What can hang from each mark
K318: K223
K854: K489
K443: K154 K223
K223: K318 K443 K489 K836
K836: K223
K65: K223
K489: K223 K854
K476: K223

Every row comes from one small tree of marks. The marks that hang from a mark follow it in brackets, in the order of their numbers. Every link used is in the known rows. Which tree was each row made from?
Known rows
K223[K318 K443 K489[K854]]: [ 14  -5 -85 -28  10 -26  11 -19  38   3  10  16 -10  49  22  15 -44  42
   5 -12]
K854[K489[K223[K318 K443 K836]]]: [ 41   8 -60   8  -5 -32 -10  -4  55 -11  11  20  -3   0   8  11 -24  43
   8   1]
K476[K223[K318 K443 K489 K836]]: [ 36  -5 -61 -24   4  -6 -65  -6  87 -15  21   5  12  40  30  31 -58  46
   7  16]
K65[K223[K443 K489]]: [ 15  -9 -54 -29  25  -4  37 -26  45  -5   2  14   6  30  27  26 -35   2
   1 -18]
K223[K443 K489 K836]: [ 29   1 -69 -26  -1 -10 -42 -14  37   1   5   6  -6  37  35  27 -35  33
  -1  -6]
K476[K223[K443 K489[K854] K836]]: [  7  -4 -62 -13  12 -20 -54 -12  64   0  19   8 -15  77  11  16 -44  58
   6  -9]
K476[K223[K318 K443[K154]]]: [ -2 -30 -31  -1  15   4 -11  35  46  -4  16 -14  27  -2   1   7  18  18
  17  27]
K836[K223[K318 K443 K489[K854]]]: [ 15  -5 -90 -29  21 -15  16 -18  68 -11  13  28   8  54  12  18 -58  53
  -4 -15]
K836[K223]: [  0   0  -6  -2  11  12   6   2  29 -15   3  12  22   8 -10   3 -14  10
  -9  -3]
K223[K443[K154] K489[K854] K836]: [ -1 -20 -78 -13 -13 -27 -29  10  30  12  10   7 -19  40  18  13  -7  50
  14 -10]
K318[K223[K443 K489[K854] K836]]: [ 36  -5 -85 -35  17 -12 -18 -39  54   6  11  26   3  58  14  13 -62  54
   0 -22]
K476[K223]: [ -9  -5  17  10  11   8 -24  10  29 -10   9  -8   5  19 -12   0  -2   7
   4   9]
K318[K223[K443[K154] K489 K836]]: [ 32 -24 -71 -32   4   4 -32  -2  50   1   6   9  23  19  20  19 -22  33
   5  -4]
K65[K223[K318 K836]]: [ 39  -6  -5 -12  -7  -7   0 -19  62  -6  14  28  30 -32  18  17 -50  10
  11  17]
K443[K154]: [-17 -20   3   8 -12  -1  -1  30  -6   4   0  -9   4 -20  -4  -4  35  -1
  10   7]
K489[K223[K318]]: [ 15   7  -4  16 -14 -11  12   9  22 -27   4  14  13  -9  -5  11 -23  12
   4  13]
K443[K154 K223[K318 K836]]: [ 16 -25 -13   2 -60   3 -68  45  53  -5  19  -6   6 -23   2   1  13  21
  20  33]
K223[K318 K443 K836]: [ 44  -3 -58 -20   1  -7 -21  -8  42   3  14   8  20  -5  27  18 -30  31
   6  19]
K476[K223[K443[K154] K489[K854]]]: [-29 -28 -53  -2  15 -14 -14  23  41   2  14  -8 -18  65  -4   7   6  39
  14  -9]
K65[K223[K443 K489 K836]]: [ 34  -7 -58 -30  12  -9  -2 -31  62  -3   8  20  10  27  38  33 -51  20
   4 -10]
K836[K223[K318 K443[K154] K489]]: [ 12 -24 -75 -26   7   3   5  20  64 -18   8  11  28  15  17  23 -20  30
   1   4]
K443[K154 K223[K489 K836]]: [  1 -20 -23  -5 -62  -1 -85  39  50  -7  11 -10 -21  21  10  10   5  26
  14   8]
K476[K223[K318 K443 K836]]: [ 34  -8 -40 -10  13   1 -50   2  69  -7  22   1  27  13  16  18 -31  38
   8  28]
K836[K223[K318]]: [ 17  -2 -15  -9   5   7   4   2  50 -19   7  20  35 -10  -2   7 -34  18
  -6  10]

Write each row's tree
[ 24   9 -50  16   1 -28 -13  -4  35  -7   6  13 -16  15   1   6  -4  37
   4 -12] -> K854[K489[K223[K443 K836]]]
[ 38   3 -35 -23 -30 -18 -54 -11  53 -11   9  18   3   2  30  24 -60  35
   6  10] -> K223[K318 K489 K836]
[ 30 -21 -75 -26 -20 -15 -41  15  50  -1  10   5  12   1  36  27 -20  38
  13  15] -> K223[K318 K443[K154] K489 K836]
[ 51  -8 -69 -38   7 -13  -1 -32  81  -8  14  27  22   9  44  37 -69  28
   8   4] -> K65[K223[K318 K443 K489 K836]]
[-12 -21 -35   0 -62 -17 -70  31  48   2  17  -1 -38  42  -1   0  -1  43
  18  -3] -> K443[K154 K223[K489[K854] K836]]
[ 29 -26 -51 -19  11  14 -16   6  34   8   8   5  38  -6   6   5   4  23
   7   8] -> K318[K223[K443[K154] K836]]
[ 31 -31 -45 -16   2  -5  14   8  60   3  15  15  40 -36  24  18 -11  14
  19  22] -> K65[K223[K318 K443[K154] K836]]
[ 19   0 -28 -12 -52  -1 -84   7  54 -12  12  -1 -25  40  15  14 -28  29
   5   1] -> K443[K223[K489 K836]]
[ 40   1 -31 -29  -8   2 -45 -27  52  -9   5  22  15  22  14  16 -64  30
  -3  -8] -> K318[K223[K489 K836]]
[ 19 -21 -33 -12 -69  -4 -86  36  69 -12  17  -3  -7   2  17  14 -13  32
  18  22] -> K443[K154 K223[K318 K489 K836]]
[ 20   0 -36 -23  -3   0 -10  -7  64 -27   6  24  21  17  11  20 -59  28
  -6   0] -> K836[K223[K318 K489]]
[ -3 -28  -7   3 -43   9 -30  48  36  -7  13 -13   3 -16  -8  -5  28   4
  17  24] -> K443[K154 K223[K318]]
[ 12 -34 -39 -14  19   1  54   9  45   3  10   8  37 -31  15  14   6  -2
  16  14] -> K65[K223[K318 K443[K154]]]
[ 17  -5 -31 -19 -42   0 -47   8  58 -17  11  -1 -14  27  14  13 -32  19
   7   6] -> K443[K223[K318 K489]]
[ 48  -1 -80 -34  -7 -14 -40 -15  57  -5  11  13   6  19  42  31 -54  41
   4   7] -> K223[K318 K443 K489 K836]
[ 26  -6 -59 -20  28  11  21  -3  54 -13  10  15  39   9   8  14 -28  25
  -6   8] -> K836[K223[K318 K443]]
[ 12   9 -12  21 -11 -30  13   1  33 -19   4  19 -11 -12 -12  -2 -14  21
   7  -4] -> K854[K489[K223[K318]]]
[ -4 -13 -50  23 -12 -24   0  27  17  -2  11   9  -5  23  -9   5  16  42
  17   1] -> K489[K223[K443[K154] K836] K854]
[  6  -1 -47 -18   0 -17   4 -13  63 -17  10  33   5  36   0  11 -63  47
  -2 -12] -> K836[K223[K318 K489[K854]]]
[ 17  13  -7  27 -21 -30 -27  -1  31 -12   3  18 -22   0 -11  -1 -11  32
   5  -9] -> K854[K489[K223[K836]]]
[ 18 -27 -37  -3   2   0 -48  33  64  -3  22  -7  30  -6  11  13   4  35
  19  35] -> K476[K223[K318 K443[K154] K836]]
[ 25  -4   3   0 -10  -2 -63   8  66 -14  20   6  21  -4   3  11 -37  32
  10  31] -> K476[K223[K318 K836]]
[ -6   3 -48  17  18 -20  39  -1   5  -5   5  11 -11  47 -13   4  -3  28
   3 -15] -> K489[K223[K443] K854]
[ 32 -11 -64 -37  22  -9  36 -29  65  -9   8  20  18  13  34  32 -53  10
   6  -5] -> K65[K223[K318 K443 K489]]
[  6  -1 -41 -18 -12 -29  -3 -15  34  -2   9  20 -16  29  10   8 -49  37
   7 -10] -> K223[K318 K489[K854]]
[ -6 -22 -61 -17   1  -6  -3  20  14   3   0  -8  -6  24  21  16  15  14
   7  -6] -> K223[K443[K154] K489]
[  9  -4 -12 -12  -2  -6 -40   2  64 -22  13   4   5  27  10  17 -46  25
   6  11] -> K476[K223[K318 K489]]
[-11   1 -37  -9   4 -13   3 -13  44 -14   5  27  -9  55  -7   7 -45  38
  -6 -26] -> K836[K223[K489[K854]]]
